Each row comes from the steps of one path. Every step used is in the known rows, and no mark comes twice. Write the path behind each row, first mark first.
In the rows, zero is written as 128.
Known rows
J/K/B/Y: [135 150 134 127 109 123 149 145 131 118 123  99 136 154 116 135 137 131
 131 162 145 118 128 126 127 115 129 108 116 154 173 129 112 129 135 139
 126 145 121 125 142 102 149 169 118 137 123 134 109 138 134 171 117 146
  62 135 112 130 112 117 122 155 166 132  90 153]
N/Y/S: [144 138 131 117 129 123 131 167 128 121 144 121 125 143 159 124 101 110
 139   9  86 121 129 125 129 127 119 166 145 132 125 116 117 117 129 124
 129 153 136 118 143 122 135  89 146 118 102 144 130 139 110  90 120 170
 143 148 139 124 138 126 158 162 120  89 173 116]
T/L: [141 124 125 130 136 130 110 159 149 132 134 143 138 131 138 100 103 102
 121  53 127 133 125 146 116 137 121 132 143 116 106 117 122 141 101 135
 129 125 124 122 122 100 116  97 130 162 118 127 148 121 118 124 125 123
 152 129 121 127 126 116 145  95 117 123 122 110]
K/B/Y: [135 143 138 127 108 126 148 153 144 100 127  97 146 138 144 107 117 120
 129 109 136 120 125 132 125 111 130 133 117 131 172 119 107 124 118 131
 142 156 118 113 139  95 163 162 119 149 117 153 105 125 120 164 116 155
  78 143 132 128 122 120 152 137 147 137 107 126]
B/K/J/T/L: [111 115 120 143 144 128 124 116 136 123 116 138 107 122 124 112 138 112
 135 151 144 138 124 165 133 126 134 129 103 146  95 124 142 148 114 116
 128 130 129 144 120 139 105 115 121 134 132 130 171 135 131  76 127  62
 120 120 110 121 128 119  99  74  59 126 113 133]
Y/L/T/J/K: [124 130 114 125 127 142 110 121 121 152 129 144 114 120 112 154 155 150
 142 178 129 141 129 115 122 149 138  98 127 111 118 150 148 139 147 111
 113  90 134 126 109 120 103 105 136 110 154 108  99 128 133 115 111 106
 145 120 122 144 124 151 101 106 159 127 111 126]
K/J: [133 132 128 121 135 116 125 126 159 140 136 127 131 114 136 105 121 132
 140 142 130 137 126 142 125 127 126 165 126 116 133 119 124 143 102 124
 157 136 125 118 131 125 148 133 124 145 103 133 130 121 119 100 112 133
 172 140 139 116 141 126 145  94  84 117 133 112]
J/T/L: [132 123 114 148 139 136 116 118 137 129 129 142 115 133 128 114 114  99
 130  72 127 133 128 159 113 132 133 153 111 138 102 106 128 142 107 123
 124 120 131 138 121 108  95  82 139 153 142 141 166 130 113 100 113  82
 101 126 121 135 120 104 138  89  91 131 138 137]
Y/B/K: [133 123 150 109 130 135 128 196 136 126 131 138 145 111  95  89 123 118
 125 128 134 126 117 120 126 116 115 101 168 166 134 140 112 114 125 140
 128 137 128 156 131 120 133 144 114 128 115 103 126 129 118 164 144 158
 163 141 136 124 116 120 114 129 192 109 104 105]
B/K/J/T/L/Y/S: [116 113 129 137 142 114 127  83 105 120 119 113 103 119 138 143 119 117
 131 136 123 120 140 135 139 141 142 109  99 131 109 129 149 133 123 106
 116 144 136 137 122 182 106  93 133  94 122 124 163 134 148  86 139  87
  96 117 119 125 153 131 104 125   4 105 151 147]
R/Y: [157 137 125 141 121 118 127 151 149 133 135 133 135 128 141 137 102 120
 126  83 111 134 141 132 121 123 120 191 119 153 150 112 121 119 117 135
 158 124 118 114 144 133 136 115 124 143  95 128 140 111 114 121 131 156
 168 125 136 120 127 107 163 142 115 155 125 113]
Y/X: [153 128 131 113 146 135 129 175 138 125 149 142 136 123 118 124 120 131
 129 100 108 134 114 125 116 128 120 145 152 146 112 128 126 135 134 131
 125 116 133 124 143 122 110 121 129 141 115 107 136 123 110 114 111 138
 181 149 142 133 138 133 130 137 156 111 154 114]
D/J/K/B/Y/R: [124 133 127 135 120 140 142 115  98 120 122 112 150 158 109 133 162 149
 123 199 127 120 122 121 145 123 122 111 111 141 172 119 125 124 147 149
 130 151 129  97 143  79 149 185 129 124 127 118 102 144 155 185 111 113
 114 117 120 113 128 147 125 168 207 149 123 175]
J/T/L/Y: [135 122 116 147 130 130 121  87 119 117 125 127 107 129 139 143 101 113
 126  74 126 130 145 144 117 137 137 137 112 141 113  90 123 130 111 122
 129 112 128 138 117 136 106  91 147 140 130 157 180 119 123 114 137  97
  84 116 127 133 137 111 167 135  39 143 148 138]
D/J/T: [138 118 119 156 119 142 126  67 137 135 132 138 119 134 123 125 127 118
 137 155 114 137 127 134 124 113 120 200  96 151 137  83 129 140 110 116
 148 122 128 102 133  92 124 106 140 134 128 129 161 124 116 112 109  83
 149 122 150 119 134 119 156 118 103 137 153 149]
S/Y/L/T/J: [106 119 118 120 114 139 120  77 108 123 129 132 109 128 144 130 130 143
 126  93 122 141 124  88 131 130 131 139 147  55  85 137 151 126 138 112
 125 103 125 105 111 134 123  88 142 122 158 141 110 112 126 101 128 142
 124 130 139 137 141 145 141 119  82 137 151  83]
N/Y/B/K: [128 129 139 102 127 141 135 198 123 109 126 138 130 126 127 107 123 119
 134  78 125 128 119 128 137 107 113 110 166 168 112 123 103 100 140 140
 126 143 127 154 137 115 147 155 127 120 116 134 141 139 114 135 164 176
 157 139 132 118 116 134 137 161 194 112 118 100]
D/J/T/L/Y/R: [126 106 108 150 143 148 118  52  85 114 124 137 122 132 134 139 125 131
 117 115 109 136 136 131 133 144 129 143 106 124 116  74 140 125 123 130
 132 120 135 108 120 108 107 112 158 129 137 141 169 124 146 125 134  68
 128  96 136 117 157 144 168 148  86 161 177 163]
D/J/K/B/Y: [132 134 133 139  97 130 143 103 129 128 121 107 142 158 119 140 146 138
 125 194 141 117 127 120 136 107 120 137 101 132 168 111 123 136 127 135
 134 142 113  91 143  86 163 174 118 134 116 116 121 133 144 184 121 120
 118 117 122 114 125 137 131 158 155 139  99 166]
A/Y: [161 136 130 122 124 122 138 101 143 129 140 129 141 144 161 105 103 109
 127  48 110 136 123 133 123 128 121 159 135 117 127 103 103 119 122 123
 155 117 128 118 135 139 113 113 124 147 109 162 111 123 115 147 151 153
 119 140 141 116 142 109 159 163 172 114 133  95]
J/K/B: [131 140 133 116 124 127 135 164 160 141 135 129 137 133 108 141 138 136
 134 163 141 112 132 130 111 124 120 112 135 161 165 136 114 145 115 139
 125 127 121 134 129 106 131 150 126 141 115 101 138 134 118 149 115 139
 113 133 113 132 106 113 116 126 159 108  91 160]
J/K/B/Y/L: [124 149 129 120 102 132 146 136 122 120 133 106 130 163 109 137 147 123
 135 160 149 107 130 135 124 121 138  85 127 120 147 166 119 126 149 140
 124 156 114 135 130  96 141 147 114 134 131 102  86 141 142 179  99 143
  58 131  96 132 113 134 106 138 181 140  93 141]
R/Y/B: [142 132 139 129 118 120 127 154 140 139 138 143 145 115 128 125 105 121
 117  90 121 119 135 131 120 118 121 175 142 143 135 142 117 110 125 143
 150 137 117 140 139 133 152 132 118 133 110 119 122 117 113 150 134 187
 172 133 142 128 118 112 156 122 160 153 133 116]
T/J: [140 128 120 126 149 116 104 181 160 143 136 139 133 114 146 111 121 123
 129 114 122 147 119 120 122 136 121 156 142 107 143 112 121 130 116 128
 118 116 143 105 128 128 134 124 133 150 137 134 108 116 108 108 126 124
 213 132 151 129 126 128 142 102 139 111 143  99]
T/J/K: [141 137 113 132 148 116 103 187 153 160 131 136 131 131 116 142 139 134
 130 176 130 148 124 121 125 139 116 131 139 131 144 126 127 136 131 137
 108 101 142 122 129 133 123 126 130 136 143 117 118 128 121 118 125 109
 189 126 133 128 114 128 115 117 161 107 122 125]

Write each row's path
[143 120 131 123 135 114 117 143 117 129 140 119 135 129 144 126  86 108
 116  27 107 114 140 114 122 151 128 120 137 103 126 124 128 128 108 126
 111 138 131 114 123 146 118  73 142 127 110 124 140 118 128 126 136 149
 131 129 129 130 149 126 151 149  60 102 157 125] => T/L/Y/S
[122 117 129 132 132 135 124  81 108 122 128 132 118 110 129 125 103 116
 118  86 135 113 139 143 114 135 138 121 132 126 104 118 121 120 116 130
 121 122 127 162 110 132 120 109 144 132 147 147 164 120 124 136 141 134
  90 118 132 142 128 116 159 118  93 135 155 139] => J/T/L/Y/B
[106 121 138 123 137 127 136 106 136 133 121 135 117 101 101 108 147 131
 139 197 145 128 119 149 131 111 135 128 127 159 119 145 131 128 128 121
 141 142 133 169 126 140 130 151 115 111 135 119 145 140 127 109 125 114
 127 135 132 127 121 121  93  88 118 118 125 135] => Y/B/K/J/T
[110 116 112 137 158 129 122  58  95 115 123 124 116 119 141 136 129 143
 127 130 125 139 139 153 132 153 148 124 108 116 107 105 140 130 122 129
 145 131 138 138 114 145 110 123 151 128 137 158 157 130 144  86 126  77
  93 116 126 126 159 136 151 112  45 146 175 149] => K/J/T/L/Y/R
[113 146 120 128 147 121 128 183 114 122 121 109 149 141 125 133 165 149
 121 195 135 136 119 121 140 140 126  82 130 119 176 138 127 118 160 148
 102 139 145 117 133 121 141 188 127 124 161 138  69 142 143 151 110 123
 117 128 125 134 114 146 107 142 219 136 126 153] => T/J/K/B/Y/R
[137 132 119 135 130 131 113 139 132 156 119 138 122 113 120 159 144 159
 139 177 126 148 126 111 124 142 126 122 121 135 143 118 139 145 136 112
 118  82 138 115 122 126 112 124 140 116 142 142 117 123 126 107 124 105
 149 126 137 138 120 135 118 122 148 122 109 138] => L/T/J/K
[136 126 124 108 127 129 140 118 115 110 142 128 123 145 128 128 113 138
 115  64 109 134 116  98 128 111 116 164 166 120  79 125 128 131 142 140
 124 113 124 121 148 144 116 110 132 142 125 120 146 121 115 108 122 164
 143 155 140 129 146 126 134 164 107 114 171  99] => S/Y/X
[114 137 126 122 142 116 114 186 167 154 134 130 134 121 124 143 147 141
 129 198 149 124 126 119 116 135 122 110 132 121 165 137 124 142 121 135
 100 113 133 118 122 124 137 160 127 139 148 106 117 127 120 127 120 123
 167 122 125 137 100 129 108 111 167 101 107 150] => T/J/K/B
[122 141 138 134 109 119 136 122 113 128 120  99 133 128 136 160 147 152
 130 175 122 116 127 101 133 136 139  97  99 110 170 148 146 136 149 102
  97 133 141 104 131 133 134 138 132  87 152 140  79 140 140 130 107 133
  75 139 132 150 120 142  96 149 138 109 121 166] => L/T/J/K/B/Y/S
[111 146 120 127 124 120 127 160 132 129 131 114 128 153 126 142 156 128
 129 180 153 121 125 126 130 131 137  84 123  84 144 167 131 123 155 135
  98 143 131 125 124 113 146 157 114 130 161 101  68 136 140 162 109 124
 118 121 105 138 110 153 100 118 186 133 113 128] => T/J/K/B/Y/L
[ 96 117 141 100 122 122 139 106 122 122 121 121 125 120 118  94 132 138
 117 141 143 126 117 103 147 100 117 127 170 115  94 149 128 122 127 136
 136 147 118 142 131 158 158 153 110 120 114 119 137 127 132 129 149 172
 143 142 135 112 134 126 105 121  90 112 131  95] => S/Y/B/K/J
[114 142 126 132 130 140 138 141  93 115 111 113 143 125 124 153 170 173
 130 204 130 142 124 110 141 140 140  77 111 125 174 133 140 126 160 125
 118 117 142 116 126 117 131 184 139 101 162 162  71 143 150 144 111 113
  76 128 131 142 121 154 110 152 198 149 112 161] => L/T/J/K/B/Y/R
[ 80 106 131 127 131 130 133  60 103 118 113 132 105 128 122 104 135 123
 113 131 150 122 124 136 143 107 129 124 137 115  52 144 145 132 123 133
 118 136 122 162 118 158 126 121 119 128 146 129 170 138 136  99 142 117
  87 125 114 123 126 118  92  84  46 126 144 119] => S/Y/B/K/J/T/L
[141 126 147 129 120 125 133 183 132 127 125 141 143 113 111 123 119 120
 120 118 129 123 130 123 132 112 116 137 148 169 140 146 119 105 130 144
 139 138 118 152 143 147 140 145 106 118 104  98 131 120 122 156 160 170
 176 127 132 121 111 115 123 140 169 148 106 111] => R/Y/B/K
[142 127 128 137  97 144 133  91 116 124 131 144 120 118 135 150 116 132
 141  93 113 129 144 127 119 133 137 153 108 126 128 143 145 120 131 113
 169 116 109 124 125 121 117  92 128 113 110 118 123 111 128 119 119 152
 117 123 123 134 136 131 152 132 113 179 113 111] => R/Y/L/T
[130 127 135 116 134 120 131 167 152 132 122 127 127 114 117 107 133 129
 139 174 136 141 123 131 139 118 121 126 132 149 133 125 127 135 114 123
 149 140 127 128 132 137 141 144 112 129 100 116 133 128 128 106 135 112
 171 133 128 107 134 129 113 108  99 113 102 108] => B/K/J
[121 110 137 127 136 138 130 117 101 112 115 134 120 111 111 128 115 112
 119 116 143 117 135 135 127 127 131  85 136 160  99 120 122 113 127 133
 109 119 129 169 114 148 113 119 133 118 141 129 172 128 133 146 164 114
  92 113 123 134 124 121 126 139 104 138 124 134] => J/T/L/Y/B/K
[153 135 132 142 123 107 125 156 140 140 145 127 137 129 144 141  96 112
 125  55  91 116 140 117 122 132 121 185 125 134 148 139 132 120 124 127
 144 149 128 111 147 150 130  77 125 116  97 110 121 121 115 107 118 167
 152 138 137 125 135 108 147 146 106 128 155 124] => R/Y/S
[146 122 125 125 131 122 117 141 128 120 130 127 132 125 144 124  90 116
 119  58 126 129 141 126 121 142 126 119 135 110 118  99 116 128 106 133
 130 113 120 118 118 129 126 106 141 152 106 143 163 109 126 141 152 130
 141 118 127 124 144 126 169 137  71 134 129 114] => T/L/Y
[121 124 146 122 127 115 131 148 141 136 122 136 133 101 124 122 128 134
 124 173 138 122 131 134 140 115 124 145 128 143 129 156 130 116 123 135
 152 151 117 144 140 159 156 163 100 113  98 102 132 123 132 127 154 161
 192 123 130 112 122 129 118 110 122 146 111 111] => R/Y/B/K/J
[108 134 128 115 118 139 134  57 128 142 132 139 124 131 157 157 156 146
 132 153 140 117 127 120 118 144 142  79 113  68 119 162 137 133 146 107
 114  96 125 124 102 144 104 138 124 111 159 130  80 130 138 147 137 122
  94 116 115 145 123 151 105 141 193 115 106 129] => A/Y/L/T/J/K/B
[104 113 134 127 145 131 138  41 123 125 117 144 120 127 149  97 133 103
 119 117 144 121 116 174 136 124 139 115 119 110  70 143 131 126 126 116
 125 135 128 167 118 167 101 130 106 122 143 146 138 142 141 127 164  97
  97 121 116 123 132 123  93 102 130 115 129 115] => A/Y/B/K/J/T/L
[134 137 116 135 112 136 126 116 100 133 115 119 116 144 116 152 153 146
 139 171 133 145 127 115 138 140 141  94 114 101 127 148 147 124 165 112
 117 111 133 117 123 117 126 123 127 105 157 137  67 133 149 142 113 107
  94 125 120 140 130 156 107 134 165 150 110 115] => B/Y/L/T/J/K
